What can hang from each mark
vivamu: bami nurav
bofo: sepot tapebe
nurav: mapum vivamu
sepot: bami bofo
mapum: tapebe vivamu
tapebe: bami bofo mapum
bami: sepot tapebe vivamu

Known rows, with every way that one mark hangs from another
[vivamu nurav]: 0.26  0.32  -0.10  -0.58  1.83  -1.87  1.39  1.98  -0.48  -1.34  0.32  3.77  -1.03  -1.65  0.78  -2.83  -0.74  -0.43  -0.93  0.40  -0.91  -0.04  -0.38  5.65  0.28
[mapum [tapebe bami] vivamu]: 1.27  -0.37  -2.63  -3.86  0.61  0.21  0.95  -3.53  1.95  -1.29  -4.25  0.13  1.86  -3.41  -0.90  0.24  -2.08  0.96  -1.48  -2.38  3.11  -2.42  -0.79  0.59  0.60
[vivamu bami [nurav [mapum tapebe]]]: 2.01  0.17  -3.24  -0.83  -1.11  -0.63  1.10  -0.15  0.76  0.85  7.31  1.63  -0.55  -2.92  -2.20  -4.63  0.69  1.49  -1.55  -2.96  -0.41  -4.66  0.16  4.49  1.88
[vivamu bami [nurav mapum]]: 2.30  -0.03  -1.53  1.00  -0.37  -2.36  1.28  1.93  0.01  -0.09  7.19  1.90  -1.47  -0.51  -1.34  -3.60  1.09  1.36  -1.25  -0.81  -2.28  -2.75  -0.93  5.67  0.60
[sepot [bami tapebe]]: -3.50  0.09  2.40  0.05  -0.76  -0.97  1.70  -0.36  -0.48  -1.17  -0.60  -3.45  -0.78  -4.19  1.03  -2.56  -0.98  -0.70  0.90  -0.73  -1.97  -0.43  -3.24  3.48  -0.01
[nurav [mapum tapebe] [vivamu [bami sepot]]]: -0.09  -0.05  -3.91  0.38  -2.94  -1.06  -3.94  -1.59  1.81  1.61  6.89  -2.15  -0.48  -0.61  -2.35  -2.39  0.90  0.06  -2.91  -3.06  -2.47  -5.34  2.82  0.38  -0.27
[mapum [tapebe [bami vivamu] [bofo sepot]]]: 1.22  -1.75  -3.05  -3.72  0.90  4.50  -2.09  -2.81  2.23  0.71  -1.46  1.64  2.54  -0.37  3.41  1.67  1.41  -1.35  -0.55  -2.60  7.48  -0.80  0.09  -5.74  1.68
[bami sepot [tapebe bofo] [vivamu nurav]]: -5.66  1.61  -0.91  4.31  0.35  3.52  -0.39  -0.95  1.45  0.26  0.43  0.24  4.20  2.05  -1.42  1.37  -1.66  -2.63  0.61  1.35  1.21  3.24  2.41  -1.98  0.24
[bami sepot]: -2.92  1.07  1.85  -0.96  1.05  -1.44  -1.05  1.05  1.10  -0.76  1.34  0.97  1.39  -0.04  0.90  -0.48  -0.93  -2.10  -0.67  1.61  -0.94  0.19  0.91  2.56  -0.58
[bami tapebe vivamu]: -3.11  0.00  1.15  0.08  -0.65  3.71  -1.25  -1.17  2.30  -0.25  -3.37  -1.54  0.24  -3.99  3.19  0.34  -1.44  -4.67  -0.17  1.75  -1.92  -0.23  0.60  1.88  -1.85
[bofo sepot [tapebe mapum]]: 4.48  0.43  2.37  -2.74  0.68  0.37  -1.57  1.37  -3.27  1.62  -3.46  1.43  -4.50  2.43  4.16  1.25  2.12  1.54  1.07  1.49  0.21  -0.59  1.04  -4.17  0.34
[tapebe [bami vivamu] [bofo sepot]]: 1.50  -1.92  -1.38  -1.99  1.47  2.85  -1.81  -0.71  1.39  -0.32  -1.56  1.90  1.54  2.17  4.20  2.69  1.88  -1.53  -0.44  -0.43  5.57  0.98  -0.97  -4.77  0.31
[tapebe bami [bofo sepot]]: 2.19  -1.70  -0.19  -4.24  2.57  0.02  -0.86  -0.13  0.18  -1.23  -1.02  2.32  0.17  1.95  3.50  1.48  2.71  0.48  -0.32  -1.53  5.42  -0.18  -2.27  -4.17  1.84
[nurav mapum]: 2.23  -0.07  0.44  -2.24  0.78  -3.14  -2.92  2.60  1.91  -1.39  1.26  0.81  -2.95  -1.70  2.62  -3.98  0.69  -1.61  -3.14  0.58  -2.69  -3.72  -0.48  4.38  -1.45
[mapum [vivamu nurav]]: 2.05  2.27  -1.54  2.21  1.15  -0.78  2.13  0.93  -0.11  -1.26  -2.15  3.03  1.18  -0.99  -0.11  -0.83  -3.51  1.11  -0.79  1.08  -0.99  1.08  -0.02  4.27  -0.08
[bami sepot vivamu]: -3.54  0.72  0.69  1.35  0.04  1.54  -2.11  0.59  2.27  0.07  0.78  0.40  2.70  0.09  1.32  0.93  -1.77  -4.02  -0.80  2.74  -0.90  1.46  2.43  2.14  -1.92
[sepot bami]: -1.39  -0.06  1.30  -1.31  0.48  -3.51  1.28  0.87  -0.75  -1.90  0.97  -0.79  -0.99  -2.96  2.09  -2.99  -1.10  0.59  -0.62  -0.49  -0.55  -1.08  -3.20  5.15  -0.14
[sepot [bami vivamu] bofo]: -0.29  0.33  2.04  1.77  -1.11  -2.39  0.26  2.57  0.08  -0.53  1.83  -2.17  0.03  -4.33  -0.43  -2.93  -0.94  -0.47  0.79  0.04  -2.71  2.30  -1.75  3.98  -1.41
[bofo sepot]: 2.86  0.59  1.97  -1.82  0.85  1.07  -1.30  2.22  -0.20  0.49  0.13  2.48  -0.71  -1.48  5.45  -0.77  0.81  -1.71  0.39  0.57  -0.25  -0.08  -0.48  1.06  0.06
[sepot bofo]: 1.77  0.64  3.07  -2.72  1.03  -3.20  -0.75  3.12  0.38  -1.37  0.26  0.99  -1.48  -4.47  0.47  -2.71  0.27  -0.66  0.01  0.16  -2.59  0.29  -0.75  3.60  -0.67
[bofo [sepot [bami tapebe]]]: -0.29  0.63  3.26  1.63  -1.44  1.64  1.12  0.96  -1.65  1.26  0.68  -2.69  -0.14  -2.84  3.04  -1.92  0.66  -0.73  2.66  -0.96  -1.88  1.59  -2.97  0.46  0.53
[bofo [tapebe mapum]]: 1.37  0.02  1.54  -4.33  1.44  -2.29  -0.95  -0.09  -2.34  -0.62  -4.43  0.64  -4.94  1.06  2.42  0.68  0.55  1.69  -0.80  1.69  0.03  -2.40  0.84  -1.11  -0.32
[bofo sepot [tapebe [bami vivamu] mapum]]: 3.83  -2.37  0.45  -2.01  -0.13  2.38  -1.17  -0.41  -2.07  2.12  -4.81  0.49  -3.57  3.94  2.45  3.53  3.09  0.29  0.87  1.03  1.79  0.93  1.03  -6.05  -0.82
[bofo sepot [tapebe [bami vivamu]]]: 3.22  -1.10  1.47  -1.00  -0.30  1.71  -1.21  -0.42  -1.76  1.75  -1.90  -0.13  -2.29  0.53  3.79  1.63  3.06  -0.06  1.11  0.24  1.55  2.69  -0.05  -2.92  -0.51
[vivamu [bami sepot tapebe] nurav]: -4.66  1.22  1.01  3.62  -1.31  1.78  3.47  -1.11  -0.62  1.32  5.90  -0.51  3.02  -0.14  -4.03  0.22  -0.32  -0.28  2.43  -0.18  -2.11  1.70  0.70  2.32  1.53
[bofo [tapebe [bami sepot]]]: -1.73  -0.47  2.60  -2.39  0.86  -3.65  -0.10  -1.01  -1.77  -0.23  0.10  -0.91  -1.41  1.83  -1.27  0.66  2.13  1.54  0.22  -0.12  0.88  1.73  0.12  -0.67  0.10
[bofo tapebe]: 0.57  1.27  2.66  -3.44  1.23  -2.91  -0.93  -0.11  -1.75  -1.00  -1.75  0.14  -3.75  -2.19  3.94  -1.19  0.62  1.18  -0.56  0.90  -0.15  -0.64  -0.23  2.05  0.04

Rows
0.10  0.57  -0.53  1.62  0.09  1.90  -1.08  0.56  -0.04  0.01  1.34  -0.37  2.03  0.84  5.14  0.42  -0.38  -0.31  0.50  -0.15  3.83  1.63  -1.89  -2.37  0.67
[tapebe [bofo [sepot [bami vivamu]]]]
0.42  -0.80  -2.59  2.12  0.90  -0.77  2.90  0.03  -0.44  -0.16  -3.54  2.44  2.45  6.25  -6.85  2.84  -1.91  1.92  -0.25  1.02  0.31  1.58  1.45  -1.64  -0.17
[tapebe [bami sepot] [mapum [vivamu nurav]]]
2.92  -1.69  -3.23  -0.44  1.53  -1.10  3.32  -0.37  -0.53  -1.37  -6.05  3.04  -0.38  3.57  -4.19  1.76  -1.49  2.40  -0.97  0.20  0.68  -0.46  -0.31  -0.21  -0.04
[tapebe bami [mapum [vivamu nurav]]]
3.92  -0.53  -1.96  -0.27  1.14  -2.41  3.11  -1.16  -3.29  -0.45  -6.49  1.68  -2.84  4.18  -3.53  1.98  -0.33  5.18  -0.08  0.18  0.99  0.83  0.19  -2.26  0.39
[bofo [tapebe bami [mapum [vivamu nurav]]]]
-0.69  -1.06  3.05  -1.54  0.68  -4.03  0.14  2.04  0.48  -0.65  1.92  -0.13  1.00  -0.49  -4.78  -0.92  1.87  -0.29  0.80  -0.83  -1.57  2.78  -0.35  0.95  -0.26
[tapebe [bami [sepot bofo]]]
2.22  -3.26  -2.43  -2.94  1.60  3.42  -1.86  -0.70  1.17  0.09  -4.54  2.30  0.09  5.45  2.57  4.65  1.86  -1.02  -0.67  0.39  5.82  -0.75  0.16  -8.01  0.17
[tapebe [bami vivamu] [bofo sepot] mapum]
0.86  0.17  0.93  2.53  -1.27  2.03  -0.14  1.68  -0.55  1.36  1.59  -0.58  0.85  -1.24  4.45  -1.08  -0.42  -1.70  1.10  0.50  -0.40  1.89  -1.56  1.49  -0.83
[bofo [sepot [bami vivamu]]]
0.71  1.67  3.37  1.80  -1.44  -3.58  0.00  1.62  -2.74  0.25  1.31  -3.80  -2.37  -3.85  -0.01  -2.61  0.32  2.26  1.78  -0.07  -2.49  3.58  -1.24  1.82  -0.79
[sepot [bami vivamu] [bofo tapebe]]
-0.23  1.72  -2.71  4.26  -0.66  1.06  3.70  -0.74  -0.78  0.82  1.69  1.72  4.01  5.12  -5.64  3.66  -3.27  2.84  1.01  1.56  -0.45  0.35  1.93  -0.69  0.92
[tapebe [mapum [vivamu [bami sepot] nurav]]]
1.27  0.23  2.40  0.80  -1.30  -2.95  0.06  1.65  -3.11  0.63  -1.88  -3.30  -3.61  -0.55  -1.40  -0.69  0.39  2.72  1.52  0.76  -2.08  1.81  -0.30  -1.28  -1.09
[sepot [bami vivamu] [bofo [tapebe mapum]]]
-4.30  0.45  -1.47  4.03  -0.16  1.37  2.04  -1.10  -0.18  -0.95  0.22  -1.64  1.91  -0.76  -0.20  -0.97  -1.83  -0.04  0.77  -0.72  1.82  2.14  -1.80  0.59  0.87
[sepot [bami [tapebe bofo] [vivamu nurav]]]
-1.82  2.08  -2.80  0.43  0.70  0.94  0.66  -2.90  1.03  -1.03  -0.02  -0.13  5.09  6.07  -2.66  6.42  -3.06  3.15  -0.22  1.27  4.35  -2.01  1.19  -6.04  1.63
[tapebe bofo [mapum [vivamu [bami sepot]]]]
2.25  -2.88  -2.63  1.33  0.07  -1.22  -0.44  1.89  1.67  -0.37  1.15  2.06  -2.06  0.82  -1.77  -3.10  1.57  -1.57  -2.64  -0.13  -1.77  -0.50  -0.11  3.91  -1.78
[tapebe [bami [vivamu [nurav mapum]]]]
0.50  1.11  -1.00  -2.53  0.52  0.51  -0.42  -0.88  -0.61  0.15  2.24  -0.07  1.86  -1.82  3.66  -1.96  -0.04  1.85  0.49  -3.60  5.76  -1.43  -2.30  -2.78  3.33
[mapum [tapebe [bofo [sepot bami]]]]
-1.59  -0.79  -0.99  -0.02  -2.12  0.99  -0.75  -2.94  0.03  -0.10  0.51  -2.89  -2.37  -3.34  1.09  0.57  0.26  -0.76  -0.62  -1.47  -3.01  -3.17  -0.12  1.06  -0.66
[nurav [vivamu [bami tapebe]]]
0.96  1.45  1.85  2.61  -1.78  -1.14  2.22  0.70  -1.05  -0.34  -4.89  -4.64  0.04  -1.96  -4.44  -0.09  -2.61  2.29  2.36  -0.09  -4.07  0.90  -1.79  -1.45  -0.69
[sepot [bami [tapebe [mapum vivamu]]] bofo]
3.10  3.13  -3.38  -1.25  -0.30  4.39  0.25  -3.95  0.93  0.80  1.99  0.38  4.99  -1.13  2.79  3.23  -1.91  3.08  0.93  -2.58  6.64  -2.30  -0.34  -5.47  3.95
[mapum [tapebe [bofo sepot]] [vivamu bami]]
0.74  1.86  1.77  1.81  -2.23  -4.39  -1.83  -0.03  -3.14  1.65  5.42  -3.41  -2.60  -0.54  -3.27  0.15  2.12  3.62  1.18  -1.17  -4.11  1.82  2.19  -1.37  -0.17
[nurav [vivamu [bami [sepot [bofo tapebe]]]]]
2.07  1.33  0.73  3.42  -2.06  3.38  1.67  -0.11  -1.53  1.56  -5.15  -3.14  0.88  1.22  0.51  1.94  -2.06  1.25  2.62  0.29  -1.87  0.62  -1.47  -4.24  -0.15
[bofo [sepot [bami [tapebe [mapum vivamu]]]]]
-1.17  0.34  2.00  3.93  -2.53  4.56  0.17  0.39  -0.32  2.14  -0.05  -3.41  0.89  -2.49  3.52  -0.57  -0.27  -2.72  2.58  0.17  -1.94  2.69  -1.45  -0.08  -0.72
[bofo [sepot [bami tapebe vivamu]]]
-0.20  -2.80  -1.96  0.24  0.97  0.27  1.87  0.15  0.71  -0.88  -1.06  2.82  -0.17  0.01  -0.98  -0.73  0.21  -1.63  -1.09  0.07  0.63  1.43  -0.30  3.73  -0.96
[tapebe [bami [vivamu nurav]]]
-2.07  -1.23  0.59  -2.62  -0.76  2.33  1.64  -2.41  0.13  -0.03  -1.48  -1.45  -1.11  -0.61  -0.27  2.52  -0.07  -0.33  0.76  0.29  -0.75  -4.05  -0.46  -0.78  0.47
[vivamu [bami [tapebe mapum]]]
-2.12  -3.12  -2.22  1.56  0.55  1.06  1.34  0.35  0.56  0.74  -1.59  2.78  1.33  5.86  -5.15  2.19  0.06  -1.54  -0.53  1.45  0.45  1.63  2.47  -0.84  -1.27
[tapebe [bami sepot [vivamu nurav]] mapum]
-2.53  0.97  -0.22  6.39  -2.00  2.22  -1.75  2.03  2.04  1.89  3.15  -0.85  1.38  1.10  -2.83  -2.32  -0.26  -4.09  -0.28  1.59  -5.29  1.80  3.15  2.18  -1.97
[bami sepot tapebe [vivamu [nurav mapum]]]
3.53  -2.10  2.83  -5.09  1.19  -4.98  0.19  0.93  -2.71  -0.51  -4.10  -0.50  -5.37  0.65  -3.16  0.22  3.40  3.47  0.69  -0.65  -0.55  0.08  -0.51  -2.94  -0.13
[sepot [bofo [tapebe bami mapum]]]
-1.58  -0.18  -1.09  3.78  -0.43  -0.86  2.54  1.44  -0.81  -0.40  2.16  0.61  0.60  -1.54  0.01  -3.00  -1.97  -0.22  -0.11  0.31  -0.99  1.98  -1.40  5.97  -0.58
[sepot [bami [vivamu nurav]]]
3.45  1.81  -1.79  1.10  -1.22  -1.02  -0.35  -0.14  1.75  -0.77  3.26  -1.05  0.67  -1.17  0.15  -0.25  -1.51  1.78  -1.66  0.05  -1.80  -3.74  -0.98  2.86  -0.47
[nurav [mapum [vivamu bami]]]
-1.57  -2.44  -2.09  -3.58  2.32  0.21  -1.24  -2.19  2.51  -2.66  -2.82  1.14  0.89  0.77  2.14  2.10  0.32  -1.31  -2.35  -0.07  5.46  -0.84  -1.18  -1.63  -0.20
[tapebe [bami vivamu] bofo]
-4.99  1.12  0.54  5.32  -0.99  3.60  0.42  0.18  1.03  1.44  0.67  -0.06  2.95  0.15  -2.03  -0.10  -1.65  -3.88  1.23  2.04  -2.94  3.90  2.87  2.02  -1.15
[bami sepot tapebe [vivamu nurav]]
3.32  0.63  3.41  -3.58  0.92  -4.07  -1.13  2.17  -2.70  -0.19  -3.35  -0.10  -5.21  -0.58  -0.56  -0.56  1.62  2.64  0.69  0.91  -2.24  -0.23  0.75  -1.69  -0.32
[sepot [bofo [tapebe mapum]]]
2.10  -0.13  -2.01  2.67  -0.07  -0.38  -1.68  3.13  1.79  -0.04  2.16  2.44  -1.59  -0.37  0.64  -3.88  -0.15  -2.28  -2.61  1.31  -3.27  -0.70  1.26  5.11  -1.97
[bami [vivamu [nurav mapum]]]
0.81  -0.17  0.66  -2.58  1.22  3.87  -1.94  -0.35  0.04  0.43  -4.81  0.63  -0.60  2.65  3.61  2.93  1.04  -1.06  0.98  0.51  2.56  -1.64  0.29  -7.75  1.19
[bami [tapebe [bofo sepot] mapum]]
-5.66  1.60  1.50  -0.71  1.26  0.82  -1.61  -1.42  1.67  -1.30  -0.41  -1.32  2.90  0.68  0.51  1.40  -0.82  -1.86  0.16  0.62  1.75  0.33  0.61  -2.83  0.92
[bami sepot [tapebe bofo]]
3.62  2.16  -2.68  -1.36  -0.54  -0.37  -2.49  -0.48  3.05  -0.50  -1.21  -0.31  0.36  -3.52  0.65  -2.79  -2.42  0.05  -3.00  -1.14  -0.78  -4.65  0.80  2.03  -0.44
[nurav [mapum tapebe vivamu]]
-1.30  1.43  3.08  0.53  -0.77  -2.20  0.77  1.50  0.05  0.35  7.01  -0.84  2.43  -1.65  -3.60  -0.17  0.48  0.72  1.96  -0.32  -2.31  1.49  0.35  2.05  0.65
[vivamu [bami [sepot bofo]]]
0.42  0.15  -0.42  2.31  -1.69  0.10  1.61  0.51  0.24  0.64  5.47  -0.81  -1.38  -1.90  -2.21  -3.17  1.34  0.16  0.06  -1.09  -3.86  -2.19  -0.86  4.00  0.58
[vivamu [bami tapebe] [nurav mapum]]
1.48  -2.80  0.92  -5.75  1.69  -3.18  0.34  -1.31  -2.31  -1.04  -5.61  0.29  -5.24  2.36  -0.14  1.58  2.39  2.47  -0.79  -0.01  1.80  -1.97  -0.59  -2.39  -0.11
[bofo [tapebe bami mapum]]
-2.84  -1.68  -1.32  2.53  0.40  0.45  1.44  0.33  0.85  0.36  1.62  2.25  2.49  2.58  -3.62  0.25  -0.01  -2.10  -0.37  0.76  0.16  3.62  1.51  2.28  -0.92
[tapebe [bami sepot [vivamu nurav]]]
-5.48  0.16  -0.26  -1.18  0.10  2.24  0.39  -3.34  0.85  -0.20  0.86  -1.83  2.87  4.14  -2.23  4.84  -0.26  0.43  0.99  0.29  2.94  -2.42  0.89  -6.27  1.85
[vivamu [bami sepot [tapebe bofo mapum]]]
-0.63  1.72  1.87  3.11  -0.72  -2.38  2.95  2.51  -1.24  1.03  8.78  1.26  2.67  -0.55  -6.19  -1.51  0.52  1.89  2.54  -0.54  -2.72  3.27  0.66  3.56  1.61
[vivamu [bami [sepot bofo]] nurav]
-1.19  -1.85  -2.47  -0.94  -1.26  0.90  -3.13  -1.05  3.97  1.11  2.26  -1.09  1.75  0.15  -2.73  -1.64  1.06  -3.00  -2.50  -1.45  0.27  -2.19  2.32  -0.03  -1.50
[nurav [mapum [tapebe [bami sepot vivamu]]]]
-2.26  -0.06  -1.30  1.17  -1.42  -1.46  -1.56  -1.30  0.13  0.29  4.60  -1.03  0.17  0.67  -0.71  1.09  -0.10  -0.18  -1.32  -0.51  -2.02  -1.56  1.73  1.12  -0.71
[nurav [vivamu [bami sepot]]]
-3.09  0.56  -1.53  1.82  0.97  3.20  -0.02  -1.23  1.27  -0.92  -1.94  1.01  1.45  -0.66  1.35  0.43  -1.50  -2.15  -0.22  0.73  1.81  1.33  0.52  -0.59  0.29
[bami [tapebe bofo] [vivamu nurav]]
0.03  1.17  1.78  -1.53  1.11  3.20  -1.87  -0.27  0.52  -0.01  -1.61  0.27  0.66  -0.60  5.11  1.09  1.05  -1.47  1.20  -0.27  2.42  0.18  -0.79  -4.44  1.56
[bami [tapebe [bofo sepot]]]
0.07  -1.67  0.64  -2.75  0.38  -1.01  -0.63  -1.80  -0.72  -0.56  -3.03  -0.73  -2.82  -0.69  1.95  1.02  1.46  -0.01  -0.66  0.49  1.52  0.81  -0.15  0.23  -1.07
[bofo [tapebe [bami vivamu]]]
